Every row comes from one small tree of marks. The marks that hang from a mark follow it in brackets, in the order of their numbers. Every link used is in the known rows. Which tree was each row made from?
In the rows, 128 means zero.
Known rows
Q183[Q147[Q370[Q624[Q809]] Q452[Q966]]]: [114 122 101 150 177 144 111 159  99  86  80  69 130 174 134 133 123 162
  89 119 178 178 162]
Q99[Q452]: [155 191 182 144 144 173 114 107 126 109 133 123 136 106 144 107 143 132
  83 156 100 148 151]
Q809[Q624[Q370[Q147[Q452[Q966]]]] Q638]: [176 147 119  87 134 128 150 139  89  83 121  65 139 133 140 169 129 163
 132 142 142 119 139]
Q452[Q966]: [130 182 181 141 118 182 141  69 102  71 118 151 121 156 167  89 154 129
 103 155 131 156 170]
Q624[Q809[Q638]]: [148 188 161 137 130 154 131 107  98 113 148 148 118 137 160 142 151 135
 107 162 128 149 170]
Q99[Q452[Q263 Q966[Q638[Q809[Q624[Q370]]]]]]: [125 165 160 182 152 112  88 172 102 163 129  95 126 128 159 102 124 174
  94 144 166 216 155]
Q966[Q638[Q809[Q624]]]: [122 200 174 169 148 142  91 146 107 130 167 122 126 126 183 143 138 132
  64 144 127 150 186]
Q147[Q370]: [121 173 160 120 140 159 123 106 107  92 129 128 130 157 150  99 129 119
  73 139 108 141 174]
Q183[Q147[Q370[Q624] Q452[Q263 Q966[Q638]]]]: [ 96 155 140 136 157 136 118 159 115 130  99  54 130 125 125 115 120 153
  51 105 159 180 159]
Q99[Q452[Q263 Q966[Q638[Q809]]]]: [123 183 193 180 125 151 100 145 124 170 130 127 127 114 171  63 137 162
  86 120 123 207 159]
Q624[Q370[Q147[Q183 Q452]] Q809[Q638]]: [216 141  90 142 163 100 135 149  94 151  96 107 151 140 141 180 116 138
 119 121 144 139 132]
Q624[Q370[Q147[Q183 Q452[Q263]]] Q809[Q638]]: [200 141 104 159 159  89 152 153  94 169  75 103 142 129 136 152 117 140
 113 104 148 175 107]
Q397[Q809[Q624 Q638]]: [169 191 178 105 120 149 114 117 135  81 127 103 129 113 154 175 166 136
 108 144 114 117 164]
Q397[Q809]: [155 172 174 162 117 164 101  93 126  92 115 153 140 144 154 124 155 123
  94 135 107 131 169]
Q638[Q809[Q624]]: [119 187 173 170 150 155 114 125 105  93 137 119 127 145 178 123 145 139
  86 132 131 162 164]
Q99[Q452[Q263 Q966]]: [137 181 196 151 126 169 138  99 124 109  94 119 120 114 150  61 150 149
 101 140 123 199 129]
Q99[Q452[Q263 Q966[Q638]]]: [140 194 198 153 122 158 116 121 127 145 124 122 118  96 153  82 145 141
  81 151 119 186 151]
Q183[Q147]: [110 191 150 159 158 173 109  93 103  94 139 133 137 129 161 117 130 120
  63 145 113 170 155]
Q966[Q638[Q809[Q624[Q370[Q147[Q183]]]]]]: [168 167 120 168 174  83  86 165  91 152 126 104 147 137 187 189  95 125
  76 118 147 154 169]
Q809[Q624[Q370]]: [135 174 143 155 160 136 123 106  80  84 136 122 128 152 146 146 134 128
  89 179 159 151 161]
Q397[Q809[Q638]]: [165 187 180 115 102 160 116  97 132 103 132 141 139 125 151 144 158 134
 107 134 101 115 172]
Q183[Q147[Q370 Q452[Q966]]]: [117 148 115 126 158 170 117 131 118  89 103  88 141 157 139  78 127 149
  77 117 121 171 149]
Q452[Q263 Q966[Q638[Q809]]]: [ 99 183 191 186 111 150 118 118 103 152 134 156 119 147 182  65 140 147
  84 118 134 200 173]
Q638[Q809[Q624[Q370[Q147]]]]: [128 144 124 165 158 112 103 148  66 102 138 107 146 161 174 158  99 145
 101 123 139 152 158]
Q809[Q638]: [143 208 185 102 118 170 147  84 111 103 156 137 128 118 155 130 150 129
  92 155 109 127 168]

Write each row's tree
[182 134 123 163 145 115 159 114  98 126  45 105 144 148 141 100 119 136
 110  97 151 181 107] => Q624[Q370[Q147[Q183 Q452[Q263 Q966]]]]
[179 157 118  98 149 121 140 149  90 105 139  66 147 115 130 189 121 149
 108 140 126 105 136] => Q809[Q624[Q370[Q147[Q452]]] Q638]
[175 152 166 141 141 131 175 113 121  97  27  70 134 119 144 136 137 135
  97  76 160 157 115] => Q370[Q147[Q183 Q452[Q263 Q966]] Q624]
[194 154 106 134 157  96 125 126  80 136 106 131 140 147 165 187 106 127
 117 138 145 153 151] => Q624[Q370[Q147[Q183]] Q809[Q638]]
[163 171 156 136 143 131 141 139 142 155  67  97 125 132 140  73 139 125
  67 103 133 179 144] => Q147[Q183 Q370 Q452[Q263 Q966[Q638]]]
[173 149 137 119 138 133 146 151  96 109 120  77 137 117 136 208 131 152
 110 118 140 101 154] => Q370[Q147[Q452] Q624[Q809[Q638]]]
[151 162 153 111 133 129 135 127  83  92 130  99 128 125 162 214 122 140
 108 134 143 116 173] => Q370[Q147 Q624[Q809[Q638]]]
[215 159 124 102 146  88 108 135 118 102  84  85 151 122 157 220 122 129
 117 119 133 120 146] => Q397[Q809[Q624[Q370[Q147[Q183]]] Q638]]
[122 160 116 137 173 163 109 142 120 110 121  86 149 139 129  98 120 136
  55 114 104 157 144] => Q183[Q147[Q370 Q452]]
[183 159 156 151 135 141 168 109 126 111  40  99 135 123 155  92 140 127
 102  83 122 175 103] => Q370[Q147[Q183 Q452[Q263 Q966]]]
[156 194 184 135 128 169 100 118 128 127 145 127 126 106 157 109 145 140
  85 169 114 151 178] => Q99[Q452[Q966[Q638]]]
[192 179 128  91 161  98 138 123  96 102 107  82 139 116 161 206 115 124
 103 139 141 131 143] => Q809[Q624[Q370[Q147[Q183]]] Q638]
[ 90 165 140 119 173 149 107 122  99  79 119  80 139 142 141 148 109 133
  50 123 145 155 176] => Q183[Q147[Q370[Q624]]]
[177 168 139 129 165 146 139 125 141 119  75 100 143 142 134 101 140 116
  69 107 117 141 142] => Q147[Q183 Q370 Q452]
[182 142 139 186 168 107 153 148 110 128  39  82 133 121 141 168 129 127
  87  82 163 166 113] => Q370[Q147[Q183 Q452[Q263]] Q624[Q809]]
[145 189 149 105 146 132 135 109  88  96 154 107 127 131 143 167 138 141
 102 178 152 136 164] => Q809[Q624[Q370] Q638]
[202 139 107 136 167 114 141 132 103  85  60  73 141 146 149 158 126 136
 114 125 161 146 125] => Q809[Q624[Q370[Q147[Q183 Q452[Q966]]]]]
[120 176 141 184 159 116  83 152  81 145 173 129 134 151 167 150 119 142
  75 160 156 158 190] => Q966[Q638[Q809[Q624[Q370]]]]
[136 131 121 192 159 105 126 174  80 136 106  80 149 143 146 124 109 159
  97  91 141 176 113] => Q638[Q809[Q624[Q370[Q147[Q452[Q263]]]]]]
[118 144 145 143 159 134 116 134  88  88 108 110 119 173 145 155 124 131
  82 141 165 148 188] => Q147[Q370[Q624[Q809]]]
[150 137 148 174 130 121 132 162  91 133  93  91 121 128 147 160 129 148
  96 113 163 155 152] => Q370[Q147[Q452[Q263 Q966[Q638]]] Q624[Q809]]
[205 149 106 147 182 106 133 143 104 106  80  74 150 127 141 179 120 121
  92 124 143 131 121] => Q809[Q624[Q370[Q147[Q183 Q452]]]]
[178 158 125 149 158 114 127  99  85 113  95 133 150 148 162 155 104 109
  91 128 134 146 148] => Q624[Q370[Q147[Q183]]]
[200 145 109 156 164 120 136 124 102 128  83 110 159 139 136 148 113 119
  92 114 131 132 129] => Q624[Q370[Q147[Q183 Q452]]]
[146 163 128 148 142 130 124 113  72 130 152 157 130 162 147 149 130 143
 116 179 158 157 175] => Q624[Q370 Q809[Q638]]
[154 161 161 136 168 126 162 133 136 123  44  66 134 126 116 116 138 126
  60  84 160 161 130] => Q147[Q183 Q370[Q624] Q452[Q263]]
[124 144 169 169 120 129 129 163 100 146 107  84 138 127 160 131 120 164
  87  73 147 152 158] => Q370[Q147[Q452[Q263 Q966[Q638[Q809]]]] Q624]
[238 145 108 111 152  94 117 159 132 117  75  62 162 116 134 213 133 141
 118 102 130 106 126] => Q397[Q809[Q624[Q370[Q147[Q183 Q452]]] Q638]]
[199 125 113 100 119 118 120 151 110  85  98  67 151 139 135 183 138 169
 146 123 136 106 143] => Q397[Q809[Q624[Q370[Q147[Q452[Q966]]]] Q638]]
[157 149 150 136 134 121 160 155  96 128 100  72 131 107 133 180 132 154
 105 101 144 139 128] => Q370[Q147[Q452[Q263]] Q624[Q809[Q638]]]
